What can hang from each mark:
pepus: kegekid nurar
bafe: nemenu nopur
davepim: kegekid suti
kevi: suti
nopur: bafe
rudop: gerer nemenu
gerer: rudop suti
suti: davepim gerer kevi pimum
nemenu: bafe rudop
kegekid: davepim nemenu pepus

(in the rows, 128 means zero)
Known rows, with every way that one mark hangs from another:
{pepus {kegekid davepim {nemenu bafe}} nurar}: [124 132  96 127 178 151  64 101 104 112 121 185 161 117 117  89 138 100
  81 104 119 221 140 112  91 151 134 131 131 123 126 141 157 127  99 133
 115  90 122  26 165 146 105 220  94 149 207 184 163 152 199 203 129  78
  86 122 142 140 120  78 150  70 168 144 129 142 169 140 122  97 141 155
 168 150 154 163 120 131  83]
{bafe {nemenu {rudop gerer}} nopur}: [ 70 146 164 104 118 109 139 104  96 108 115  93 126 109 204 115 153 110
 176 181 139  88 133 157 138 156  76 145  87  94 179 140  96 103 126 122
 139 104 140 155 120  69 125  73 126 138 104 125 119 103 136 122  83 122
  93 162 173 151 160 145 136 127 127 104  72 146  85 111 128 113 155 155
 110 125 165 128 149 190  53]
{bafe {nemenu {rudop {gerer {suti davepim kevi pimum}}}} nopur}: [ 92 143 141 107 105 105 150 120 121 114 126 113 126 106 163 137 144  98
 168 188 140 114 142 150 138 146  84 140  86 104 161 125 113 124 124 127
 111 124 133 157 112  74 128  84 145 128  90 142 100  76 118  89 100 120
 111 144 165 178 147 144 116 137 111 110  89 122  88 101 108 132 141 143
 103 116 149 111 151 166  65]
{suti davepim {gerer rudop} kevi pimum}: [131 130 117 129 101  94 202 133 119 145 152 121 105 124  98 172  87 145
 102 121 138 177 130 120 197 108 114 127 131 146 113  87 187 185 175 137
  87 151 100 130 128 178 120 144 150 153 113 148  92  39  67 115 219 146
 161  87 129 149  93 134 114 138  88 107 158  97 123  65  73 162  44  35
 118 143 118  71 124 103 168]
{gerer {rudop nemenu}}: [100 144 152 101 136 118 137  97 120 147 146 116  84 111 179 139 172 147
 144 129 119 112 119 129 145 117 132 154 116 100 138 153  77 130 147 132
 163  96 132 146 149  93 123 114 122 109 158  91 184 147 128 148 105 159
 121 171 118  58 134 117 134 109 115 125 100 114  89 126 145 126 177 136
  69 150 126 115 132 124 150]
{kegekid nemenu}: [126 141 113 138 133 152 143 103 110  97 132 149 138 114 146 106 145 172
 117 101 144 120 124 132 103 141 118 154 140  68 146 160 111 110 123 122
 127 105 155 149 139 119 102 136  87 120 174 128 175 142 158 144 134 119
  91 162 136  85 117 121 148 111 140 140 106 165 118 102 133 120 161 161
 140 147 148 127 133 156 113]
{rudop {gerer {suti {davepim kegekid}}} {nemenu {bafe nopur}}}: [ 93 151 163 110 116 124 146 139 138 137 142 107 127 158 117 127  86  93
 158 127 138  78 144 141 125 173 129 136 124 160 120 132 140 101 141 134
 142 159 165 154 100 129 116 105 173 125  93 108 113 159 127 158  66 112
 116 106 134 161 157 153 118 177 136 135  90 150 153 190 131 130 188 124
 156  84 131 132 145 107  71]
{kegekid {davepim suti} {nemenu {bafe nopur} rudop} {pepus nurar}}: [176 128   9 129 129 158  10 118 185  73 121 178 161 133  76 106 132 101
  96 128 137 151 115 134 115 146 129 128 135 130 195 140 147 129  51 117
  88  67 116  22 142 109 180 175 108 102 177 136  57 190 236 114  99  99
 146 126 146 161 153 100 130 121 169 153 163 168 127 152  99 128 116 236
 125 130 119 191 148 117 133]
{suti {davepim kegekid} {gerer {rudop {nemenu bafe}}} kevi pimum}: [127 136 141 126  77  71 182 146 116 157 170 137 120 133  77 185  67 115
 108 129 139 183 139 118 204 123 130 113 132 151 108  93 176 181 182 144
 114 173 120  95 135 170 106 155 154 160  92 161  95  48  56 128 172 118
 157  71 106 133 114 157 122 137 103 102 143 123 157  97  86 164  63  43
 128 125 110  71 131  87 195]
{suti davepim {gerer {rudop {nemenu {bafe nopur}}}} pimum}: [109 125 104 125 115 107 153 112 124 133 145 115 125 122 137 142  80 131
 118 123 155 134 140 152 191 112  77 121 121 152 146 104 152 157 174 147
 118 130 106 158 119 148 141 145 152 146 121 138  75  81  91 135 170 138
 165  91 131 141 120 161 102 141  96 111 138 150 120 103  83 135 105  78
  95 126 122  71 125 107 101]
{nopur {bafe {nemenu {rudop {gerer {suti {davepim {kegekid pepus}}}}}}}}: [121 135 129 140 127 143 134 155 131 143 119  88 143 156 142 119 112 113
 115 137 125 154 148 152 149 136 138 109 105 150 113 105 110 127 121 102
 185 145 137 113 131 129 146 116 159 132 105 147 112 158 181 108  95 122
 138 128 133 124 168 180 144 134 132 106 102 162 149 130 139 126 117 147
 134 133 144 151 132 151 140]
{bafe nopur}: [ 76 118 163 143 152 142 151  81 106  98  82 100 149 110 196  89 141 147
 138 141 146 112  99 141  82 127  90 124 100  98 133 133 106  97 130 127
 137 118 123 186 129 127 101  91 103 162 130  97 158  88 149 170 102 148
  92 165 141 147 125 101 114 100 124 113  76 117  99 106 171 106 147 154
 132 128 161  92 131 174  61]
{pepus nurar}: [ 99 123 136 136 182 156  92  99  94 133 105 149 123 121 168  83 162 144
 111 157 111 137 107 125  74 122 134 117 134  93 121 142 133 127 124 114
 156 109 106  89 160 162 100 112 103 123 176 120 177 129 147 198 138 134
  88 147 138 133  99  75 156  99 134 126 109 141 126 118 145  89 126 132
 161 180 133 123 109 123 122]
{nemenu bafe rudop}: [107 103 149 141 130 114  77 135  87 153 101  94 104 148 203 102 167 163
 125 154 123 113 136 159 110  98  70 152 136 189 113 141  46  99 139 142
 178 112 125 137 136  89 177  74 154 149 121 106 148 156 170 140 135 141
 133 120 154  92 164 204 175  99 160  95 164 167 146 165 165 125 120 130
 113 133 149 183 129 199 115]
{gerer rudop {suti {davepim kegekid} kevi}}: [176 142 162 115 121 127 161 172 155 162 151 120  97 129 127 153 161 142
 126 113  92 195 117  84 120  94 182 119 104 127  66  90  91 153 105 127
 108 147 108 149 160 132 142 130 159 121 132  93 136  91  97  82 145 174
 136 152  83 114 132  80  74 111  95 132 134  29  92 118 142 145 102  96
  55 134 117 112 128 108 170]
{kevi {suti {davepim {kegekid {pepus nurar}}} pimum}}: [170  73 116 137 174 131  82 156 134 107  81 126 167 131 117  99 126 131
 128 156 123 147 121 112 103 115 142  71 132 160 103 124 120 154 120 130
 131 138  97 145 135 160 115 172  94 126 137 145 125 114  95 128 142 154
 130 137  98 121 104 101 118 126 125 133 138 148 143 111 163 104  94 108
 147 160  96 112 116 115 122]
{kegekid davepim {pepus nurar}}: [125 116  71 150 159 154  94 104 143  79 109 130 151 131 102  84 147 135
 103 114 132 148 110 107 114 134 148 127 111 142 142 131 181 149  60 105
 132  55  91  67 152 174 111 178  98 115 217 132 148 164 197 169 170 126
 121 138 118 163 107  42 134 132 135 146 124 144 101 117 100 108  90 187
 162 169 125 139 130  69 140]
{kevi {suti davepim}}: [154 106 135 131 172 136 120 161 126 108  76 109 136 130 140  85 140 168
 142 131 120 123 127 120  91 128 127 103 121 171 104 133  96 144 129 133
 107 145 118 185 137 128 120 139 123 121 149 109 135 118 114 130 129 176
 122 158 113 115 118  91 120 134 127 135 116 146 128 113 189 106 107 106
 158 155 115 151 125 162  72]
{nopur {bafe nemenu}}: [ 83 141 127 150 147 148 152 121 121 138 114 105 135 133 155 110 134 132
  97 133 140 151 141 167 119 131 116 122 107 121 126 122 115 120 153 118
 177 152 149 130 135 114 120 113 132 141 121 139 153 132 195 125  90 127
 119 144 145 117 139 170 145 116 126 110  84 164 146 109 165 107 148 159
 164 134 152 139 123 188 129]
{nopur bafe}: [ 95 125 133 161 165 161 145 112 121 143  92  96 141 143 162  98 122 148
  93 108 132 146 120 158 106 121 119 120 119 139  99 121 112 120 148 118
 185 153 135 148 136 148 127 110 138 150 127 117 155 144 189 155 108 147
 126 136 134 104 131 158 149 109 132 108 103 155 154 121 178 116 131 138
 162 141 155 132 114 181 133]
{gerer rudop {suti {davepim kegekid} kevi pimum}}: [181 119 140 121 123 121 154 161 162 161 155 132 104 116 113 167 160 126
 127 122  97 200 122  91 130  73 167 112 108 131  73  88 103 158 119 137
 108 143  96 166 142 131 145 143 147 118 118 119 131  74  77  68 166 168
 157 135  83 117 109 104  72 114  84 133 161  28  91 107 128 151  96  87
  43 135 105  89 121  97 185]
{gerer {rudop {nemenu bafe}} {suti pimum}}: [138 121 119 114 131 130 101 122 171 164 157 131  90 109 147 164 190 114
 125 131 121 127 125 130 121  77 140 137 125 117 128 129  69 120 137 150
 145 125 112 163 126  73 172 123 130 100 116  98 147 143 104  72 110 154
 162 146 114  95 122 148  80 109 105 152 164  77  84 157 126 134 185 138
  34  99  99 101 118 119 154]
{suti {gerer rudop} kevi pimum}: [114 124 140 132 103 101 185 112 112 153 146 111  97 116 128 172 123 138
 101 129 134 137 103 114 183 105 128 134 147  99 137 109 171 154 174 131
 115 144  94 112 130 159 126 120 103 164  90 127 115  56  45 118 194 136
 153 109 136 132  87 138 121 116 109 115 173  83 117  78  86 147  72  51
 114 118 120  66 112 138 200]
{gerer {rudop {nemenu {bafe nopur}}} {suti davepim kevi pimum}}: [140 138 100 107 111 113 138 142 191 156 165 153  93 111  95 188 161  99
 121 144 126 181 135 127 130  96 142 137 108 134 108 106 103 150 145 155
  98 156 116 151 128  86 157 133 175 103  98 117 120  90 112  61 111 154
 163 126 118 137 119 137  66 121  94 142 150  60  91 133 109 166 154 116
  43  97 101  89 144 104 151]
{rudop {gerer {suti kevi pimum}} {nemenu {bafe nopur}}}: [ 81 141 148 117 108 113 148 119 153 142 147 124 115 141 101 161 108  81
 146 142 145  69 135 143 126 161 128 154 141 138 141 144 155 103 164 139
 130 168 158 148  88 113 121  98 151 125  64 118 127 143 104 134  71 106
 126 101 158 169 127 166 120 170 137 145 121 126 141 174 111 145 198 119
 153  65 119 112 144 122 115]
{nemenu rudop}: [117 109 166 127 140 119 110 119  72 139  95 102 107 122 209 103 169 170
 158 147 112  89 127 138 116 102  96 148 123 147 114 147  61 116 122 123
 168  93 114 154 141 105 152  82 136 120 149 111 166 142 129 142 153 154
 124 154 132  80 142 139 180 103 135  96 135 146 105 129 150 128 107 126
 106 165 150 154 123 160 127]

Rows:
[ 94 143 135 136 140 139 134 128 112 150 114  90 127 143 170 114 129 125
 121 141 129 126 147 169 143 140 110 135 110 132 128 128 106 125 145 113
 187 145 144 125 129 107 147  96 156 135 106 137 126 150 180 121  92 126
 127 135 158 113 158 193 166 130 134 101  99 171 149 124 150 118 136 142
 148 137 156 157 126 189 129] | {nopur {bafe {nemenu {rudop gerer}}}}
[142 110 170 137 141 140 172 144 112 138 123  86 133 147 139 109  99 133
 157 105 111  95 133 108 130 128 138 122 131 149  97 110 157 121 119 120
 132 133 129 203 104 178 117 117 139 126 118 116 127 133  82 140 169 139
 131 116 111 143 119 117 120 176 111 130 132 105 132 140 132 117 118  83
 143 135 129 122 110 102 105] | {rudop {gerer {suti {davepim kegekid} pimum}}}
[ 80 157 153 113 107 121 156 123 147 145 146 115 108 151 110 148 113  90
 146 136 141  70 130 140 121 177 137 156 137 140 134 145 148  99 154 132
 132 169 163 136  99 114 116  89 158 128  77  99 131 152 123 147  60 111
 110 113 157 162 142 152 126 167 146 145 106 125 143 180 123 142 196 120
 163  64 126 130 150 126 102] | {rudop {gerer {suti kevi}} {nemenu {bafe nopur}}}
[127 122  51 138 141 172  88  97 139  80 132 148 161 141 114 101 135 146
  81 136 151 145  99 118 117 149 161 124 156  63 157 146 152 111  84  86
 150  71 128  43 155 166  98 167  61 121 187 147 166 185 205 164 136 100
  92 160 140 115 112  91 147 102 156 160 119 180 116 106  82 111 141 192
 129 155 118 110 142  85 159] | {kegekid nemenu {pepus nurar}}
[144 111 159 118 129 118 133 148 100 151 112  95 102 141 161 126 138 142
 173 143 102  87 136 122 142 117 116 152 129 169 105 129 104 133 114 122
 135 118 113 165 115 130 161  83 165 109 116 116 121 137  96 117 171 146
 139 122 139 124 135 144 162 151 122 106 160 115 114 139 115 147  91  83
 106 144 135 147 126 127 130] | {nemenu {rudop {gerer {suti davepim kevi pimum}}}}
[142 127  90 122 114 138  94 126 133 117 136 134 140 135 147 118 119 129
 129 134 147 120 141 155 126 139  80 164 135 125 152 140  97 105 120 136
 122 118 148 154 117  93 171 117 142 125 117 128  93 142 165 113 116 112
 123 119 167 129 153 193 140 130 152 129 153 172 134 143 108 140 157 146
 104 110 145 146 148 180  80] | {kegekid {nemenu {bafe nopur} {rudop {gerer {suti davepim pimum}}}}}
[173 133 141 139 102 142 110 146 129 116 131 164 159 145  68 135  80 128
 100 112 114 135  84  81 136 144 217  57 172  67 132 116 184 118 102  92
 119 150 130   4 147 195  87 137  65 154 109 134  96 137  95 152 114 100
 122 127  85 120 125  61 126 106 154 139 121 112 173 119 145 114  65 143
 183 126  98 136 109  77 214] | {davepim {kegekid nemenu {pepus nurar}} {suti gerer kevi}}
[176 126 165 144  97 118 141 139 118 125 133 173 152 112  76 154  79 132
 123  99 113 117 102  99 135 116 171  74 167  66 132 123 170 126 143 123
 101 173 138  88 119 163  93 134  75 151  86 143 101  93  47 118 129 108
 141 113  78 102 107 104 124 116 129 120 137 100 175 106 163 124  82 116
 178 119 109 118  92 116 205] | {davepim {kegekid nemenu} {suti gerer kevi pimum}}
[149 133 150 130 119 143 185 160 132 125 139  91 133 160 101 122  94 134
 139 101 117 113 122  94 137 160 172 133 135 139  97 113 171 124 106 101
 117 136 143 146 117 180 103 122 136 129 120 115 127 142 108 138 154 126
 112 122 122 147 128 102 126 173 130 141 127 101 135 133 113 139 111  97
 152 124 130 134 134  94 135] | {rudop {gerer {suti {davepim {kegekid nemenu pepus}} kevi}}}
[109 156 126 118 114 116 169 134 107 138 144  99 104 145 149 121  88 162
 121 104 139 131 140 138 182 135 105 126 122 165 128 108 135 150 157 133
 121 131 124 129 143 154 135 130 172 146 151 109  96 116 118 159 159 146
 141 110 124 117 151 130 112 145 114 115 112 159 129 118 109 129 101  78
 120 135 131 126 131 116  88] | {suti davepim {gerer {rudop {nemenu bafe}}}}
[186 112  18 142  96 127  63 135 185  81 135 168 151 125  39 149 129 126
  98 102 147 145 130 129 147 125 125 148 144 158 175 140 154 140  76 129
  81  79 128  64 116  97 174 183 112 105 156 153  85 177 204  62 141 107
 175 110 132 131 134 140 138 138 154 150 194 154 130 137  96 157 100 209
 127 121 112 188 149 113 196] | {kegekid {davepim {suti kevi pimum}} {nemenu bafe rudop} pepus}
[ 77 151 157 114 123 134 140 121 142 138 136 102 116 152 134 129 111  93
 156 132 141  52 132 146 117 169 127 152 134 138 142 145 133  88 146 138
 145 153 164 157  98 113 124  86 154 124  87  95 125 169 125 155  62 112
 114 120 154 154 150 157 122 165 144 148 106 142 137 189 130 125 209 132
 154  70 132 131 142 130  75] | {rudop {gerer suti} {nemenu {bafe nopur}}}
[117 107 117 151 121  98 199 128 117 128 130 154 127 112  78 154 117 153
 116 136 141 181 141 127 134 105 105 131 125 158  84 112 175 174 163 142
  91 147 125 171 116 164  81 146 146 128 135 171 165  48 119 115 195 143
 141  95 124 147  74 123 141 142  90 107 132 113 132  70 120 157  76  86
 149 165 126  89 133  93 164] | {suti davepim kevi pimum}
[ 86 117 126 127 117 110 134  87 117 137 136 103 116 114 165 147 113 121
 118 132 153  99 116 149 180 104  95 127 137 106 172 126 135 126 176 144
 146 121 105 144 120 130 146 121 103 158  99 118 100 100  74 137 147 128
 154 115 139 124 118 172 110 116 113 119 150 139 113 116  96 123 136  94
  93 105 121  64 112 145 125] | {suti {gerer {rudop {nemenu {bafe nopur}}}} pimum}
[129 142 133 106 130 138 107 122 172 154 149 121  90 118 166 148 188 117
 132 128 119 128 118 129 105 101 148 134 112 114 128 128  56 107 125 140
 139 130 118 157 139  70 168 103 142 109 119  69 141 147 123  94  77 160
 135 166 116 105 148 128  73 104 117 152 132  72  82 163 147 128 192 148
  36  89 114 116 133 143 114] | {gerer {rudop {nemenu {bafe nopur}}} suti}
[108 144 164 112 116 113 140 140  89 132 130  96 103 119 178 125 168 136
 166 154 118  81 153 138 140 134 110 149 114 113 152 141  93 115 118 112
 146 105 140 148 122  80 133  87 133 109 125 129 145 141 121  98 131 125
 109 154 149 116 149 143 150 141 124 116 105 143  97 121 121 116 138 136
 119 136 143 160 132 159 101] | {bafe {nemenu {rudop {gerer suti}}}}
[152 100  77 159 130 134 133 119 168  83 105 132 148 115  55 129 131 139
 114  95 134 127 108 105 129 108 150 116 126 161 138 119 196 152  84 123
  87  89 106 113 111 156 117 166  96 113 164 135 134 142 161  98 170 143
 174 127  98 152  98  57 114 151 117 141 147  95 108 111 129 132  75 182
 158 147 109 147 122  70 189] | {kegekid {davepim {suti kevi pimum}} pepus}
[ 95 139 143 121 108 112 152 130 143 154 156 124 101 145  89 161 117  96
 141 132 135  68 141 137 132 154 139 158 153 147 129 147 156 110 165 138
 137 163 163 139  92 118 117 104 151 114  78 121 145 160 104 127  95 106
 130  98 148 143 120 171 140 177 137 148 141 131 150 179 108 144 185 104
 162  78 113 129 137 108 140] | {rudop {gerer {suti kevi pimum}} {nemenu bafe}}
[168 139 151 140 115 140 174 170 137 124 137 151 134 129  87 132 133 147
 124 102 115 172 126  94  83 116 171 113 119 127  70 104 123 136 103 126
  94 165 133 148 141 146 100 138 146 118 137 124 149  94 113 100 146 140
 112 135  87 137 114  80  97 126 111 143 114  80 121 114 145 141 101 117
 134 129 124 120 129 105 133] | {gerer {suti {davepim {kegekid nemenu}} kevi}}
[129 137 105 120 181 155  81  95  98 105 120 187 162 103 121  90 139 107
  95  99 113 206 134 104  95 155 146 126 126  96 126 148 164 136  93 122
 105  81 117  36 167 155  92 217  82 135 222 186 175 146 176 207 140  85
  75 138 130 140 109  44 158  73 153 145 113 129 148 123 115  99 133 154
 164 170 154 151 120 111  87] | {pepus {kegekid davepim nemenu} nurar}
[ 86 144 161 105 117 119 137 115 109 111 116  96 126 110 197 118 155 105
 176 176 134  89 134 150 127 148  87 138  87  93 174 132  90  99 118 120
 132 112 133 162 118  64 135  72 130 131  96 122 109 106 130 105  83 123
  96 166 165 161 161 139 117 128 123 113  79 130  81 113 123 115 157 157
 102 112 154 126 147 185  51] | {bafe {nemenu {rudop {gerer suti}}} nopur}
[ 95 132 145 121 124 124 135 124 139 148 147 114 109 146 115 142 117 102
 148 123 135  49 146 143 131 149 129 153 149 149 135 150 143 100 156 137
 154 152 161 159  89 119 127 108 145 110  96 115 142 178 108 136  97 109
 132 104 148 138 131 174 134 177 136 147 136 150 148 185 116 129 198 117
 152  82 114 131 128 109 116] | {rudop {gerer {suti pimum}} {nemenu bafe}}
[156 101 129 141 124 107 134 131  96 116 127 153 165 114 122 122 100 147
 140 124 135 157 154 132 139 104  96 116 119 142  98 125 118 155 135 143
 133 116 128 175 125 149 105 172 132 120 158 178 145  93 114 128 177 125
 134 108  95  98 111 144 150 128 104 101 127 166 140  96 129 137  98 116
 116 180 135 100 122  92 136] | {suti {davepim {kegekid {nemenu rudop}}} pimum}
[ 90 136 132 117 122 123 142 122 151 137 139 117 125 146 112 138  93  89
 157 133 144  75 149 151 132 161 111 145 131 162 138 135 153 107 153 145
 129 154 157 173  87 121 126 108 171 115  90 121 108 152 123 137  83 114
 134  98 149 171 138 165 116 182 127 143 110 150 142 178 113 136 194 123
 145  82 123 118 141 103  70] | {rudop {gerer {suti davepim pimum}} {nemenu {bafe nopur}}}
[177 124 176 138 133 139 113 136 110 118 115 163 155 116 125 108 111 154
 147  98 102 107 107 106  92 121 167  78 147  78 123 141 108 102 112 123
 126 142 153 128 131 135  93 121  78 130 134 116 144 145 109 137  94 129
 115 154  69  69 137  84 131 109 137 123 102 112 160 133 214 100 127 169
 160 147 123 160  97 127 158] | {davepim {kegekid nemenu} suti}
[137 131  98 115 173 141  42 108  97 121 119 183 153 117 130  93 148 100
  92 120 113 214 145 119 105 145 126 139 131 131 130 146 130 132  94 132
 117  80 115  16 168 130 128 206 106 140 204 187 148 158 193 197 127  78
  89 122 144 133 132  89 169  65 172 132 137 145 162 147 113 108 130 152
 152 158 153 178 124 135  89] | {pepus {kegekid davepim {nemenu bafe rudop}} nurar}
[160 137 104 115 111 132 133 135 120 120 142 148 122 124 122 135 127 147
 142 119 125 110 139 128 138 142 118 168 143 107 140 149 116 131 112 120
 106 113 145 144 123 112 143 130 135  99 141 141 123 140 125 106 153 118
 121 133 146 104 127 148 159 137 135 133 149 151 118 114  95 154 129 121
 118 139 142 142 141 137 135] | {kegekid {nemenu {rudop {gerer {suti davepim kevi pimum}}}}}
[184 115 133 137 108 145  51 149 123 122 118 140 159 156 117 111  87 127
 103 127 110 114  95 107 140 129 178  57 174 103 144 118 133 101  97  97
 153 129 124  15 144 170 138 127  80 154 112 129  72 179 120 153 107 101
 138 120  94 104 160 116 140 103 169 127 146 151 180 158 150 101  79 163
 151 122 101 167 103 103 178] | {davepim {kegekid {nemenu bafe rudop} {pepus nurar}} {suti gerer}}
[163 110 147 150 122 128 167 161 141 134 128 151 137 118  89 146 138 139
 133 117 115 172 128  99  90  87 155 103 120 137  67  94 138 146 122 136
 100 163 111 168 123 156 103 142 142 123 117 144 147  77  82  88 170 144
 139 119  85 147  93  96  91 128  95 132 140  73 118 109 139 141  90  97
 127 130 114  94 114  88 153] | {gerer {suti {davepim kegekid} kevi pimum}}
[144 102 125 120 150 121  89 138 136 133 104 100 121 124 151 127 140 130
 124 137 131  92 119 130 140 114 123 105 147 133 158 138 102 134 160 147
 130 147 100 144 126 111 160 137  89 138  96 105  96 124  57 109 124 152
 149 141 130 111 113 147 105 121 134 142 168 140 130 128 148 109 125  82
 127 102  96 114 110 180 115] | {kevi {suti {gerer {rudop {nemenu bafe}}} pimum}}
[181 140  62 133 111 116  77 133 157 106 139 200 129  98  65 146 142 131
 119  99 124 136 147 140 120 121  98 167 136 143 168 152 129 150 109 158
  57 115 140 112 119  67 177 158 133  94 157 142  84 138 172  68 130 112
 164 104 134 123 130 146 141 137 143 135 180 141 141 134 132 151 118 179
 145 130 134 203 133 166 152] | {kegekid {davepim {suti kevi pimum}} {nemenu bafe rudop}}
